Known rows, with every step that occurs
pume sunu kugepa: 0.40 -0.58 0.63 1.19 -0.42 0.59 -1.20 -0.44 2.45 1.31 2.30 -0.85 0.35
 -1.83 0.14 -0.31 0.05 3.03 -0.17 0.04 0.48 2.07 1.56 0.62 1.87 0.10
 -0.06
zuru kugepa: -0.06 -0.02 0.97 1.04 0.31 -0.24 -0.83 -0.53 -0.75 -1.46 -0.04 0.10
 -1.19 -2.11 -0.57 1.36 1.21 -0.22 0.96 0.95 0.15 0.38 0.09 0.45 1.54
 -0.70 -0.05
pume rarem: -0.11 0.22 1.08 -0.77 0.33 -0.38 -1.17 0.77 -1.86 0.39 0.34 -1.04 0.47
 -1.90 -0.51 0.40 0.03 1.27 -1.25 -0.44 0.97 1.76 -0.70 -0.09 -1.67 1.83
 0.03
todul vumo: -0.89 -0.45 0.27 0.30 -0.65 -0.39 1.84 0.05 0.99 -2.88 -1.38 0.99 1.17
 -1.83 0.53 1.01 1.74 -0.52 0.26 0.73 -1.19 -0.17 -0.39 -0.45 -0.24
 -0.43 -0.02
kugepa zuru vumo: 1.74 -0.37 -0.12 -0.66 -0.28 1.17 -0.39 -0.37 2.26 -3.36 -0.63 -0.10
 1.22 -1.04 -2.82 0.46 1.69 0.10 -1.35 -0.65 0.64 1.29 -2.31 1.89 -1.77
 1.97 0.23
zuru vumo todul kugepa sunu: 0.87 -0.54 2.46 1.99 0.91 0.60 0.23 0.97 5.62 -3.91 -1.99 0.44 -1.21
 -3.23 -1.85 1.72 1.17 2.14 0.36 1.70 1.88 -0.60 -2.46 -0.64 -1.62 -1.65
 -2.07
pimop kugepa sunu pume: -1.44 -1.32 0.98 1.69 -0.72 2.06 -2.18 0.15 4.64 2.92 0.10 -1.65 -2.33
 1.55 -1.94 -0.64 1.30 3.68 -0.85 -1.55 0.93 2.06 2.17 1.80 -0.06 3.91
 0.86
pabe pimop: -0.02 1.40 0.68 0.71 -1.77 -0.96 0.61 -0.66 -0.46 0.90 0.58 1.06 -0.56
 -0.28 1.26 1.74 -0.46 -0.36 1.28 -0.59 0.94 -1.62 0.33 -0.04 -0.43
 -0.50 -0.12
fipe pimop: -0.39 0.58 1.31 0.67 0.48 0.58 0.61 -1.61 -2.17 1.41 0.50 1.21 -0.43
 -0.15 1.25 1.96 -0.10 0.05 0.27 -0.41 1.23 -1.65 1.69 0.29 1.20 -0.13
 -0.59
kugepa migam: -0.55 1.37 1.06 -0.22 -1.06 -0.26 0.89 0.04 0.24 0.26 -0.38 1.21 -1.15
 0.12 -0.56 0.22 -0.44 0.12 -2.62 -1.89 1.98 -0.79 0.40 -0.69 0.50 2.03
 -0.81
sunu kugepa zuru: 0.40 -0.89 -0.54 0.16 -1.13 1.94 -1.19 -0.69 2.64 1.39 0.65 0.20 -0.06
 -1.19 -2.43 -0.48 0.46 1.50 -1.70 -1.27 0.55 2.32 0.65 2.31 -1.12 1.76
 0.60
pimop kugepa migam: -1.22 0.09 -0.61 0.71 -0.19 -0.06 0.92 0.35 1.74 0.43 -0.98 0.73 -1.74
 0.98 -1.64 -0.02 -0.60 1.19 -1.77 -1.25 0.42 -1.16 1.08 -0.51 0.18 2.85
 0.37
sunu pume pimop kugepa zuru vumo: 1.37 0.42 -0.81 -0.72 0.19 2.43 -3.11 -0.51 3.89 0.23 0.19 -3.00 0.94
 -0.22 -3.08 0.34 1.78 3.02 -0.16 1.25 -0.55 1.24 -1.20 2.54 -1.11 5.05
 1.01
todul kugepa: -0.16 0.23 0.28 2.03 0.31 0.52 0.49 0.73 0.58 -0.23 -0.98 -0.18 -1.40
 -1.17 0.25 0.21 0.59 -0.43 0.99 0.77 0.47 -1.37 0.29 -1.68 0.10 -1.27
 -0.02
vumo todul kugepa zuru pume puge: 0.15 0.82 4.20 -0.21 -0.85 2.11 -1.00 0.85 5.14 -2.61 -0.43 -0.99 -4.11
 -3.70 -2.20 0.24 3.71 -1.51 -0.51 1.26 2.64 -0.48 -0.81 3.51 0.22 0.89
 -1.87
kugepa sunu: -0.65 -0.02 0.82 0.50 -0.53 0.34 -0.16 0.00 1.81 0.58 0.13 -0.78 -1.12
 0.06 -0.73 0.38 0.61 1.85 -0.89 -1.62 1.50 1.35 0.81 0.98 0.19 1.05
 -0.39
pabe pimop kugepa: -0.76 0.18 -0.89 1.74 -0.70 -0.90 0.65 -0.19 1.19 1.04 -0.14 0.46 -1.28
 0.77 0.27 1.60 -0.69 0.76 2.31 0.02 -0.36 -2.14 1.15 -0.01 -0.78 0.28
 0.93
sunu pume pimop: 0.34 2.02 0.96 -1.15 -0.45 1.09 -2.73 -0.55 -0.06 3.42 1.38 -2.28 0.25
 -0.11 0.93 -0.20 0.29 1.80 0.37 1.33 0.32 0.53 0.49 0.56 1.03 2.33
 -0.26
pume sunu: 0.44 0.48 1.31 0.39 0.25 0.11 -0.25 -0.18 0.89 -1.06 1.42 -1.32 0.23
 -0.99 1.03 0.12 1.14 1.20 0.31 -0.20 0.56 0.69 -0.39 0.26 1.60 0.33
 -0.25
sunu pume pimop fipe: -0.17 2.27 1.98 -0.02 -0.69 2.08 -2.19 -0.68 -1.04 3.80 1.15 -0.35 0.18
 1.36 1.83 1.00 -0.20 1.25 0.23 1.39 1.00 -0.23 2.75 0.16 0.94 1.86 0.19
pimop kugepa zuru pume: 0.10 -0.80 -0.43 0.54 -0.53 1.91 -1.17 -0.18 3.32 -1.33 -0.04 -1.48
 -2.37 -0.52 -3.79 0.76 2.52 0.36 -0.76 -1.07 -1.11 1.01 2.20 4.10 -0.78
 3.03 1.05
pume sunu kugepa zuru: 0.88 -0.38 0.73 0.55 -0.93 2.08 -1.42 -1.01 3.13 0.34 1.96 -1.17 0.22
 -2.30 -1.39 -0.34 1.77 2.57 -1.39 -1.52 1.22 3.06 0.42 2.55 0.64 2.00
 0.44
pume pimop: 0.49 2.09 -0.81 -1.27 0.69 -0.42 -0.50 -0.32 -1.49 1.57 0.69 -1.92 0.68
 -0.51 1.01 0.91 -0.57 0.96 1.10 1.90 -0.24 -0.57 -0.27 -0.41 1.02 0.32
 -0.42
vumo todul: 0.62 -0.10 1.98 -0.40 0.79 -0.07 0.07 0.00 1.79 -1.78 -0.78 1.29 0.17
 -1.44 -0.02 0.84 -0.04 0.16 0.56 1.60 0.10 -1.02 -2.26 0.20 -1.42 -1.20
 -1.49
zuru vumo: 1.26 -0.66 -0.41 -0.12 0.24 -0.37 -0.28 0.07 1.56 -2.51 -0.43 0.10 1.46
 -0.68 -1.48 0.56 0.04 0.53 -0.16 1.10 -0.23 0.31 -1.36 -0.06 -0.45
 -0.01 -0.21

Rows
-1.00 0.72 -1.56 0.28 1.14 0.04 -0.56 0.25 1.95 2.42 0.20 -3.30 -1.11
 0.51 -0.71 1.03 -0.09 3.88 0.99 0.97 -0.08 0.32 1.38 0.85 0.69 2.00
 0.21 | pume pimop kugepa sunu
0.71 -0.66 0.30 0.34 -2.01 2.12 -2.22 -0.82 3.35 0.86 1.78 -0.45 -1.58
 -2.23 -3.61 0.57 1.73 1.13 -2.08 -1.32 0.00 2.85 3.17 4.22 -0.06 2.10
 0.18 | sunu kugepa zuru pume
2.36 -0.47 1.79 -1.22 0.48 1.14 -0.30 -0.28 4.13 -5.11 -1.30 1.04 1.34
 -2.55 -2.76 1.19 1.58 0.21 -0.80 0.91 0.79 0.23 -4.71 2.01 -3.11 0.64
 -1.24 | kugepa zuru vumo todul
1.98 0.22 1.16 -1.27 0.93 2.35 -3.04 -0.47 5.65 -1.57 -0.44 -1.78 1.04
 -1.72 -3.08 0.98 1.61 3.08 0.57 2.88 -0.16 0.44 -3.48 2.59 -2.55 3.65
 -0.40 | sunu pume pimop kugepa zuru vumo todul
1.54 -0.53 1.61 1.49 1.34 0.23 0.23 0.98 3.85 -4.51 -2.06 1.29 0.10
 -3.23 -1.11 1.38 0.59 0.34 1.43 3.23 0.51 -1.90 -3.35 -1.54 -1.93 -2.58
 -1.64 | zuru vumo todul kugepa
0.14 0.49 1.87 -0.73 -0.44 -0.10 -2.24 0.53 -1.03 -0.50 1.21 -1.54 -0.93
 -3.04 -1.88 1.38 1.26 1.01 -1.64 -0.37 0.32 2.20 1.59 1.97 -0.71 2.13
 -0.49 | zuru pume rarem
0.10 0.13 2.06 1.62 -0.08 2.54 -0.64 -2.14 1.77 -0.95 1.62 -1.84 -2.57
 -1.54 -1.27 2.85 3.65 1.51 -0.21 -1.76 0.61 0.02 3.48 4.56 2.03 3.32
 0.21 | fipe pimop kugepa zuru pume sunu
0.58 2.67 1.22 -0.71 -0.68 2.28 -1.18 -1.14 -0.83 0.08 1.17 -0.84 -1.01
 -0.58 -0.63 3.07 1.72 -0.27 -0.66 0.55 0.38 0.16 3.62 3.21 0.34 1.97
 0.02 | kugepa zuru pume pimop fipe
0.33 0.92 -2.18 -0.84 1.12 1.22 -0.64 -0.40 1.04 0.79 -0.42 -2.76 -0.08
 0.00 -1.43 0.83 0.84 1.58 0.85 0.89 -0.85 -0.05 -0.62 1.61 -0.92 2.96
 1.11 | pume pimop kugepa zuru
0.54 -0.22 1.37 1.34 -1.26 0.79 -2.38 -0.66 3.15 0.59 3.20 -1.49 -1.17
 -2.89 -1.23 0.65 1.23 2.81 -0.60 0.14 -0.07 2.57 3.79 2.49 2.70 0.45
 -0.53 | zuru pume sunu kugepa
-1.82 -0.84 2.18 2.46 -0.37 2.66 -1.46 -1.36 2.65 4.43 0.57 -0.51 -2.65
 1.36 -0.50 1.24 1.19 3.84 -0.63 -2.13 2.15 0.29 3.91 2.30 1.04 3.82
 0.33 | fipe pimop kugepa sunu pume
2.24 -1.46 0.97 -0.32 -0.15 1.64 -1.28 -0.57 5.82 -2.72 -0.23 1.62 1.30
 -3.35 -3.79 0.92 0.42 2.08 -1.16 1.13 0.74 1.68 -2.89 2.31 -2.84 0.45
 -1.07 | sunu kugepa zuru vumo todul
-0.37 0.83 -0.53 -0.03 0.38 1.33 -2.66 -0.07 1.50 3.70 0.85 -2.91 -0.37
 0.94 -0.18 -0.18 0.08 2.87 1.28 2.03 -0.94 0.00 1.17 0.61 0.56 3.16
 0.82 | sunu pume pimop kugepa
-1.03 0.10 4.40 0.82 -1.01 1.41 -4.13 -0.07 0.45 1.40 0.96 -1.87 -2.33
 -3.57 -1.88 1.14 2.94 3.72 -2.12 -1.64 3.23 4.47 0.97 2.06 0.25 4.24
 -0.35 | zuru kugepa sunu pume rarem
0.92 0.17 2.27 0.94 0.49 2.10 0.49 0.25 3.32 -2.98 -2.08 0.77 -1.38
 -3.06 -1.07 1.04 2.11 -0.82 0.47 0.50 1.51 -1.34 -2.86 0.44 -2.58 -0.77
 -0.90 | vumo todul kugepa zuru
0.70 -0.48 4.11 2.10 -0.43 2.13 -1.92 0.74 6.93 -1.82 -1.32 0.16 -1.59
 -2.74 -1.95 0.87 2.18 3.05 -0.56 0.93 2.62 0.33 -1.60 0.30 -1.30 0.57
 -1.92 | zuru vumo todul kugepa sunu pume
1.57 0.94 4.35 1.43 -0.20 2.31 -0.75 -0.11 4.66 -4.73 0.16 -1.15 -2.78
 -5.20 -1.18 2.09 4.48 0.21 0.03 0.25 1.52 -0.09 -0.89 2.65 -0.05 -0.14
 -1.68 | vumo todul kugepa zuru pume sunu
1.21 0.77 2.40 -0.24 -1.31 1.82 -1.32 -0.84 2.45 -2.77 1.90 -2.38 -1.46
 -2.55 -1.64 0.99 4.04 0.37 -1.50 -1.97 0.85 2.23 1.02 4.13 1.24 2.62
 -0.40 | kugepa zuru pume sunu
-0.66 1.35 1.79 0.71 -0.81 -0.50 0.09 -0.51 -0.61 -1.20 -0.75 1.39 -2.32
 -2.06 -1.09 1.37 0.92 -0.10 -1.76 -1.12 2.01 -0.35 0.45 -0.24 2.12 1.29
 -0.81 | zuru kugepa migam
-1.07 2.21 3.70 1.42 -0.71 2.17 -3.20 -1.16 -0.07 2.95 1.13 -0.90 -2.25
 -0.67 0.70 2.69 1.72 2.91 0.11 0.77 2.50 1.65 3.90 1.55 2.56 2.23 -0.27 | zuru kugepa sunu pume pimop fipe
-0.19 -0.10 1.37 -0.98 -2.55 2.15 -2.57 -0.26 4.50 1.75 2.19 -1.64 -2.73
 -1.92 -3.58 -0.99 2.12 0.72 -2.35 -0.39 1.94 2.98 2.77 5.27 2.03 3.45
 -0.33 | sunu kugepa zuru pume puge
